In the rows, 128 means zero.
Known rows, with every way that one mark hangs from another
j_610(j_371 j_720(j_119(j_845(j_294)))): [127 120 159 171 113 124 139 112 127 174  88  42 116 137 122 115 184  59
 113 123 140 101  93 123  93 187 141 125 129 124 163 161 127 163  76 136
 142 107 156 170 117]
j_977(j_156(j_294(j_371(j_610) j_845(j_251)))): [123 125 153 123 144 125 118 135  98 128 140 159 157 139 133 129 183 137
 134 142 150 143 124 121 112 102 129 144 136 141 146 102 119  77 114 141
 131 150 132  84 109]
j_122(j_508): [136 138 138 175 147 120 115 129 162 105 128 144 130 116 110 120 162  88
 135 138 133 127 146 131 135 151 129 143 122 116 111 115 120 156 152 130
 154 124 111  71 134]
j_294(j_371 j_508(j_122) j_845(j_119 j_251)): [155 129 122 101 107 155 109 153 111 129 140 117 132 130 134 117  37 204
 147 137  82  97 100 163 143  63 116 106 149 171 114 178 136 127 133 118
  25 123 122 107 158]
j_845(j_119): [120 129 106 160 137 129 138 106 141 120 122 119 113 130  90 149 105 121
 118 121 132 102 135 122 139 134 127 129 123 111 131 145 100 145 114 136
 158 113 153 128 100]
j_920(j_61 j_294(j_508 j_845(j_119 j_251))): [144 126  98 149  91 106 112 118 144 144 126 109 118 121 188 111  25 165
 126 128 158 119 148 106 160 104 111 123 130 120 136 103  93  92  88 138
 206 138  86 126  97]
j_294(j_371(j_610(j_720)) j_508 j_845(j_119)): [155 136 145  71 112 161 116 162 101 137 136 104 134 125 149 128  83 182
 131 127  96 122  96 158 142  56 121  98 156 168 120 173 118 166  83 117
   8 133 107 131 191]
j_294(j_371 j_508(j_122) j_845(j_251)): [156 132 151  97 110 159 117 154 100 124 142 124 138 129 144 103  84 187
 151 138  94 119 105 169 138  67 113 120 147 173 113 149 155 134 141 115
  30 128 109  91 179]
j_720(j_119(j_845) j_610): [105 134 159 138 149 121 167 107 121 110 127 117 122 107 129 140 217  86
 154 132 160 124  95 150 111 172 133 133 123 124 177 118 169 185  99 147
 163 126  85 130 113]
j_371(j_610(j_720(j_119))): [113 138 168 134 141 133 134 128 111 120 142 120 137 127 118 122 204  84
 126 111 147 136 108 100 115 132 141 110 128 117 150 133 110 216  59 118
 111 144 127 165 148]
j_156(j_294(j_508 j_845 j_920) j_977): [132 138 144 101 115 113 138 116 161 123 114 159 140 139 144  99  85 118
  98 113 124 142 157 161 122 148 137 155 126 140 119 119 154  31 106 153
  82 120 178 174 142]
j_119(j_845(j_294(j_920))): [107 123 108 112 125 128 132 125 139 139 104 164 109 126 106 113 134 105
 134 138 142 141 143 142 133 156 127 120 120 128 133 124 136 135 152 112
 186 128 123 167 117]
j_294(j_508): [130 129 150 136 125 150 153 128 136 124 126 123 129 119 114 116 128 130
 123 120 130 132 129 164 151 145 121 156 124 128 103 121 149 157 130 149
 132 116 123  79 135]
j_977(j_156(j_294(j_371 j_508 j_845(j_251)))): [132 121 157 120 136 133 124 139 107 137 133 147 156 134 134 122 158 151
 136 142 141 135 120 142 120 115 125 157 134 145 134 106 133  62 124 153
 123 138 133  59 108]
j_156(j_294(j_371(j_610) j_508) j_977): [116 133 165 119 125 119 161 129 174 107 100 112 142 125 127 102 117 122
  97 118 136 130 151 123 104 136 138 117 134 143 134 146 162 105 142 154
  62 126 151 130 123]
j_508(j_294(j_371(j_610) j_845)): [114 137 150 106 136 146 140 144  97 101 143 125 142 131 147 137 157 151
 134 122  89 135 145 138 124  65 122 125 144 150 131 137 127 126 120 118
  62 139  96 123 151]
j_119(j_845(j_251)): [103 123 115 121 123 130 135 121 144 115 118 133 107 123  79 118 158 110
 136 149 159 126 149 131 131 147 126 125 119 123 150 106 113 204 131 121
 183 123 135 154 108]
j_845(j_119 j_294(j_508)): [115 114  99 146 120 129 126 131 152 147 105 129 113 125 113 131  48 145
 135 111  99  96 131 124 144 144 127 122 123 134 103 174 110 104 155 142
 143 114 149 125  81]
j_464(j_845(j_294(j_920))): [109 127 128 137 144 119 133 100 145 149 118 145 129 139 126 114 139 119
 135 132 162 151 170  91 137 133 128 112 116  89 109  93 125 142 138 123
 202 130 135 168  92]
j_371(j_294(j_845) j_610): [111 121 134 102 147 125 117 130 117 118 142 192 139 133 153 125 174 110
 129 109 131 173 140  54 134  95 141 121 125 143 115 115 118 199  84 112
  81 162 135 184 192]
j_686(j_122(j_508)): [142 135 120 181 150 125 124 124 174  95 149 149 140 116 103 131 149 106
 116 144 151 134 125 122 135 151 141 124 104 113 139 119 132 144 163 117
 107 129 141  80 126]
j_977(j_156(j_294(j_845))): [128 125 147 135 149 124 129 119 103 130 132 167 157 139 125 132 190 121
 130 137 153 149 132 129 124 134 133 163 125 128 150  94 134  50 108 148
 158 138 140  80 102]
j_977(j_156(j_294(j_508 j_845 j_920(j_61)))): [139 124 142 127 134 123 120 132 104 148 142 176 152 138 149 118 137 137
 123 135 148 150 128 151 133 127 127 170 132 129 117  97 141  31 100 148
 158 145 132  83 113]
j_508(j_122 j_294(j_845(j_119) j_920)): [121 131  99 140 138 141 123 130 101 114 162 176 150 145 126 130  78 148
 128 114  52 122 133 143 144 103 133 115 128 129 124 181 142  60 117 116
  71 131 132 158 140]
j_464(j_845(j_119 j_251)): [105 125 109 150 139 116 130  95 161 130 131 109 120 137  91 131 118 141
 135 140 167 113 170  70 140 118 128 103 117  81 128 101  84 202 111 137
 191 120 157 166  67]
j_61(j_920(j_294(j_371(j_610)))): [116 140 137 115 118 134 141 101  84 121 131  95 118 134 137 139 144 110
 107 108 149 144 112 115 158 138 128 122 130 110 126 118 107 143 138 148
 221 146  94 140 170]
j_156(j_294(j_845(j_119 j_464))): [132 131 116 117 123  98 104 118 138 124 107 148 136 137 126 158 118 133
 132 121 127 122 154 119 113 135 134 142 118 118 158 101 121  45 119 149
 132 120 171 156  94]
j_294(j_845(j_251) j_920): [135 139 126 108 114 131  95 122  94 134 160 179 119 149 143 120 106 130
 135 127 124 139 134 165 132  91 118 165 130 134 102  75  85 100  87 115
 142 135 158 179 170]
j_119(j_845(j_251 j_294(j_371) j_464)): [121 114 107  92 110 113 111 148 144 134  97 112 100 120  89 131 133 133
 149 152 141 111 147 118 102 147 122 112 130 128 148 111  98 157 179 120
 173 115 120 160  83]
j_686(j_122(j_508(j_294(j_371 j_845)))): [142 137 124 160 147 130 122 137 165  92 155 142 146 118 122 135 141 130
 122 144 120 130 127 131 130 122 137 120 113 129 139 133 134 119 169 114
  64 131 128  78 133]
j_686(j_122(j_508(j_294(j_371)))): [135 135 126 176 150 129 127 137 176  92 152 135 145 116 113 135 142 122
 119 144 125 126 127 123 125 135 138 119 109 120 138 137 135 127 180 121
  78 129 129  69 122]
j_508(j_122): [125 130 127 172 147 141 145 107 113 106 134 149 143 133  93 117 150 106
 126 125 125 131 125 117 140 146 134 116 118 115 139 150 165 145 140 117
 131 128 131 106 133]
j_371(j_294 j_610(j_720)): [103 114 145 119 151 125 116 130 136 135 134 140 140 133 124 119 184  71
 119 107 131 163 131  23 121 137 144 106 115 120 121 141 103 227  75 124
  91 153 161 173 180]
j_156(j_294(j_371 j_845(j_251 j_464)) j_977): [138 135 148  95 117  94 127 120 157 106  97 101 129 138 124 123 126 125
 113 130 139 116 166 113  81 128 133 137 135 139 158 107 121  57 138 143
  81 114 174 166 112]
j_251(j_845): [109 125 100 137 141 127 159 102 131 111 128 113 109 114 122 160 191 105
 128 138 159 148 139 121 142 153 128 152 116 117 133  89 157 193 120 107
 180 121 144 112 120]
j_720(j_119(j_845(j_251))): [105 138 153 139 134 120 144 118 140 116 121 131 111 120 110 116 188 111
 152 128 167 103 113 144 108 154 133 135 121 130 166 113 142 184 113 117
 166 120 114 151  94]
j_119(j_845(j_294(j_371) j_464)): [130 121 112  89 121 119 128 142 139 133  87 117 105 117  94 135 151 126
 138 147 143 126 144 130 110 153 124 110 132 127 155 122 129 143 178 115
 166 113 103 148  97]
j_251(j_845(j_464)): [130 123  89 118 135 113 148 114 132 115 123  98 105 111 112 179 192 116
 125 140 158 141 141 121 126 166 128 157 120 103 139  78 142 184 129 116
 179 109 138 119 103]

Rows
[131 140 129 100 106 138 137  99  84 129 131 110 119 135 145 135 122 124
 112 103 138 147 114 141 180 150 127 147 125 116 120 109 118 115 120 155
 213 137 100 141 175] | j_61(j_920(j_294(j_508 j_845)))
[133 137 111 109 108 138 133  99  87 129 134 114 122 136 136 137  93 132
 111 103 124 136 107 135 184 151 131 129 126 116 124 140 121 110 122 152
 199 136 105 148 168] | j_61(j_920(j_294(j_508(j_122) j_845(j_119))))
[119 139 141 110 117 135 134 101  85 129 130  79 120 137 133 137 147 100
 107 108 145 143 105 107 154 147 130 117 128 107 133 124 100 148 126 147
 211 144 103 144 177] | j_61(j_920(j_294(j_371(j_610(j_720)))))
[112 134 153 129 132 124 152 127 143 129 105 137 114 115 126 110 172 118
 151 120 151 111 109 153 116 163 134 131 123 139 156 137 169 151 132 118
 154 119  98 142  95] | j_720(j_119(j_845(j_294(j_508))))
[126 119 142 136 125 144 133 143 125 140 105 125 132 125 133 105  96 143
 145 122  97 120 121 133 129 128 121 114 129 152 108 168 164 103 196 123
 106 125 112  84 123] | j_845(j_294(j_371 j_508(j_122)))
[133 121 121 114 135 113 105 117 123 146 133 182 117 141 170 116 113 106
 125 116 136 160 152  82 132 111 125 157 122 128  90  97 128 109 100 112
 139 146 151 165 185] | j_371(j_294(j_845 j_920(j_61)))
[135 125 173 190 118 127 143 103 118 168 103  31 123 141 125 121 190  56
 106 116 140 100  89 123  93 178 138 141 130 116 153 150 120 161  59 144
 135 106 165 146 128] | j_610(j_371 j_720(j_119))
[128 122 155 135 142 134 131 137 118 147 136 155 157 134 131 119 148 137
 121 137 141 141 112 156 118 130 125 158 131 130 117 113 142  44 133 159
 146 137 132  52 108] | j_977(j_156(j_294(j_371 j_508 j_920)))
[136 130 130 141 125 154 134 134 122 140 153 171 141 132 125  98  73 137
 116 118 100 139 108 187 154 139 124 139 124 124  80 146 165 114 131 136
 114 126 129 112 162] | j_294(j_508(j_122) j_920)
[124 106 135 177 128 123 152 103 120 150 127  92 125 125 161 139 141  75
 112 125 132 138 121 111 123 153 126 155 129 112  97 116 138 160  99 174
 163 132 133 115 152] | j_720(j_610(j_371(j_294(j_508 j_920(j_61)))))
[129 120  63 123 133 110 141 113 141 119 123  94  98 112 102 191 147 131
 123 138 146 118 137 114 131 160 131 142 123 101 142 105 120 179 122 119
 174 103 150 134  86] | j_251(j_845(j_119 j_464))
[131 113  75 111 122 115 129 134 133 142 124 129 111 114 134 158 124 135
 134 131 121 139 127 132 131 173 130 144 120 116 110 111 156 129 157 113
 160 115 138 135 103] | j_251(j_845(j_294(j_508(j_122) j_920) j_464))
[126 140 150 120 136 115 149 122 137 116 111 122 112 115 106 131 201 116
 142 127 168 109 114 151 102 169 134 136 126 120 173 112 150 164 116 122
 162 110  98 147  91] | j_720(j_119(j_845(j_464)))
[127 120 160 139 145 134 139 133 120 138 127 139 158 130 123 123 169 136
 124 138 146 137 119 140 121 135 126 154 130 132 134 118 148  66 139 160
 142 134 127  37  97] | j_977(j_156(j_294(j_371 j_508)))
[156 133 123  98  90 131  98 144 104 150 160 166 112 135 177 102  38 164
 134 128 124 132 139 178 150  85 111 170 141 139  69  85 110  99  83 120
 133 142 126 152 170] | j_294(j_508 j_845(j_251) j_920(j_61))
[163 140  96  88 117 119  94 128 100 141 146 164 113 144 128 156  77 150
 119 124 115 125 129 171 129 106 122 152 139 118 113  99  79  69  85 123
 129 115 146 193 150] | j_294(j_845(j_119 j_464) j_920)
[134 135 129 168 149 130 120 143 170  96 158 127 149 117 112 132 150 113
 117 142 121 130 120 109 124 131 143 102 112 119 144 147 123 151 156 117
  60 136 133  88 134] | j_686(j_122(j_508(j_294(j_371(j_610(j_720))))))
[139 108 146 155 119 127 120 107 123 177 100  55 127 149 136 121 165  56
 101 118 122 133 116  73 108 159 137 141 125 124 131 146 107 155  62 143
 105 117 193 164 177] | j_610(j_371(j_294(j_845)) j_720)
[138 140 157  90 114 120 138 127 157 127 109 139 139 138 154  99  79 136
 100 121 120 137 145 168 109 121 130 143 137 153 119 131 159  26 128 145
  54 120 164 154 153] | j_156(j_294(j_371 j_508 j_845 j_920) j_977)
[110 125 145 130 132 132 128 136 116 132 110 132 123 129 136 121 140 120
 142 121 123 130 133 106 113 109 124 111 133 145 118 136 124 130 171 113
 135 140 113 122 120] | j_845(j_294(j_371(j_610)))
[130 132 134  93 119 131 110 152 103 123 151 118 128 139 142 141 109 162
 136 127  79 117 143 156 104  79 114 149 141 135 112 111  93  75 134 130
  90 123 121 138 133] | j_508(j_294(j_371 j_845(j_251 j_464) j_920))
[128 117  98 140 117 137 112 146 136 161 119 141 120 134 130 118   4 165
 133 118  75  93 105 147 133 114 121  98 134 143  88 203 128  66 178 125
 104 122 137 125 113] | j_845(j_119 j_294(j_371 j_508(j_122) j_920))
[131 129 140 158 123 144 142 120 148 134 117 105 150 118 152 102  93 152
 119 128 132 137 104 139 146 127 114  99 123 131 148 144 152 107 155 148
 148 124  76  70 124] | j_920(j_294(j_371 j_508(j_122)))
[109 136 158 122 132 127 150 137 135 126 109 138 119 113 134 110 174 129
 151 122 150 113 101 150 109 141 134 115 132 149 155 145 165 169 132 111
 131 128  86 146 107] | j_720(j_119(j_845(j_294(j_371(j_610) j_508))))
[126 121 113  85 121 120 127 148 134 130  95 127 109 116  98 134 156 129
 136 146 144 131 142 122 110 143 128 101 135 130 153 125 125 167 167 112
 153 122  97 162 104] | j_119(j_845(j_294(j_371(j_610)) j_464))
[130 130 128 134 107 131 119 116 142 134 128 128 141 124 162 109  93 153
 131 124 139 141 126 141 156 121 114 133 118 133 146  95 104 107 106 153
 170 125 100 121 122] | j_920(j_294(j_508 j_845(j_251)))
[154 143 125 111 116 123 109 117  86 139 149 177 112 143 173 120  95 126
 124 128 145 148 148 159 140  89 116 161 139 126  98  79 120  77  76 100
 161 145 121 164 177] | j_294(j_845 j_920(j_61))
[135 131 173 106 122 163 140 158 118 133 130  84 137 119 130 111 133 144
 123 127 118 132 100 148 128  96 120 107 145 147 111 156 140 201 119 132
  56 133 100  86 174] | j_294(j_371(j_610(j_720)) j_508)
[120 131 118 129 142 147 134 145  93  98 153 146 156 135 130 134 107 167
 134 121  56 118 127 118 133  67 133  81 142 150 144 203 150 113 131 106
  21 141 101 134 144] | j_508(j_122 j_294(j_371(j_610) j_845(j_119)))
[114 122 106 131 124 126 100 141 128 159 122 130 114 139 129 132  52 133
 130 116  96 104 113 110 114 103 125  91 136 134 105 180  80  98 138 115
 120 134 150 172 117] | j_845(j_119 j_294(j_371(j_610(j_720)) j_920))
[141 136 118 176 143 121 121 139 171 101 159 143 138 118 129 129 116 123
 116 144 130 126 131 127 126 127 135 120 113 115 125 132 134 111 171 113
  94 137 124  79 127] | j_686(j_122(j_508(j_294(j_371 j_920(j_61)))))
[125 136 169 121 137 146 136 137 106 123 129  89 132 129 120 124 175 112
 124 131 137 133 113 114 109  94 122 102 141 133 134 140 116 193 115 115
  90 139 113 112 166] | j_294(j_371(j_610(j_720)))
[125 136 145 161 149 125 118 153 158  94 138 130 143 115 127 124 157 112
 137 135  96 121 147 126 122 115 129 123 132 128 110 143 119 155 164 130
 103 135  90  70 131] | j_122(j_508(j_294(j_371(j_610))))
[109 116 100 122 131 134 150 133 127 128 122 122 119 110 147 142 144 137
 142 134 124 144 120 119 139 132 130 118 126 143 117 138 177 178 160  97
 125 134 121 108 123] | j_251(j_845(j_294(j_371(j_610) j_508(j_122))))
[177 139 139  93 103 149 113 154  84 149 149 156 129 134 190  95  31 187
 128 136 104 137 110 193 144  57 109 126 157 158  79 144 179  68 120  97
  60 144  84 111 208] | j_294(j_371 j_508(j_122) j_845 j_920(j_61))
[109 127 142 148 147 150 143 143 105 102 148 118 161 132 115 122 146 129
 129 121  68 123 124 104 122 103 134  83 132 132 143 199 156 140 144 116
  46 139 105 109 138] | j_508(j_122 j_294(j_371(j_610(j_720))))
[152 130  98 101 112 114  95 128 114 120 134 123 109 136 106 161 103 154
 140 131 124 101 143 125 125 106 122 146 135 123 137  98  60 124  97 130
 128 111 155 171 110] | j_294(j_845(j_119 j_251 j_464))
[138 139 124 158 147 131 121 144 160  88 161 152 150 117 126 135 147 132
 120 141 121 136 126 124 130 111 140 109 116 130 141 136 130 137 160 109
  54 140 121  93 138] | j_686(j_122(j_508(j_294(j_371(j_610) j_845))))
[123 113  51 116 124 102 121 123 142 142 121 118  94 119 121 182 107 133
 131 131 127 119 134 113 124 163 131 137 122 108 118 115 113 125 144 113
 185 109 161 161  79] | j_251(j_845(j_119 j_294(j_920) j_464))
[128 117  90 107 129 110 136 128 130 132 108  94 102 112 130 171 166 129
 141 140 140 132 136 111 113 153 124 141 126 122 132  99 143 145 170 105
 168 113 131 117  95] | j_251(j_845(j_294(j_371) j_464))
[107 122 105 144 144 115 136  96 157 144 108 123 123 135 108 130 115 134
 137 131 154 123 172  71 142 130 132  95 117  89 126 124 112 155 136 128
 193 121 141 168  64] | j_464(j_845(j_119 j_294))
[136 101  69 132  99 104  83 156 154 147 118 109 109 127  86 146  17 171
 150 121  84  62 132  96 115 157 130 114 124 116 110 162  63 109 176 151
 141 102 163 158  39] | j_845(j_119 j_251 j_294(j_508(j_122)) j_464)
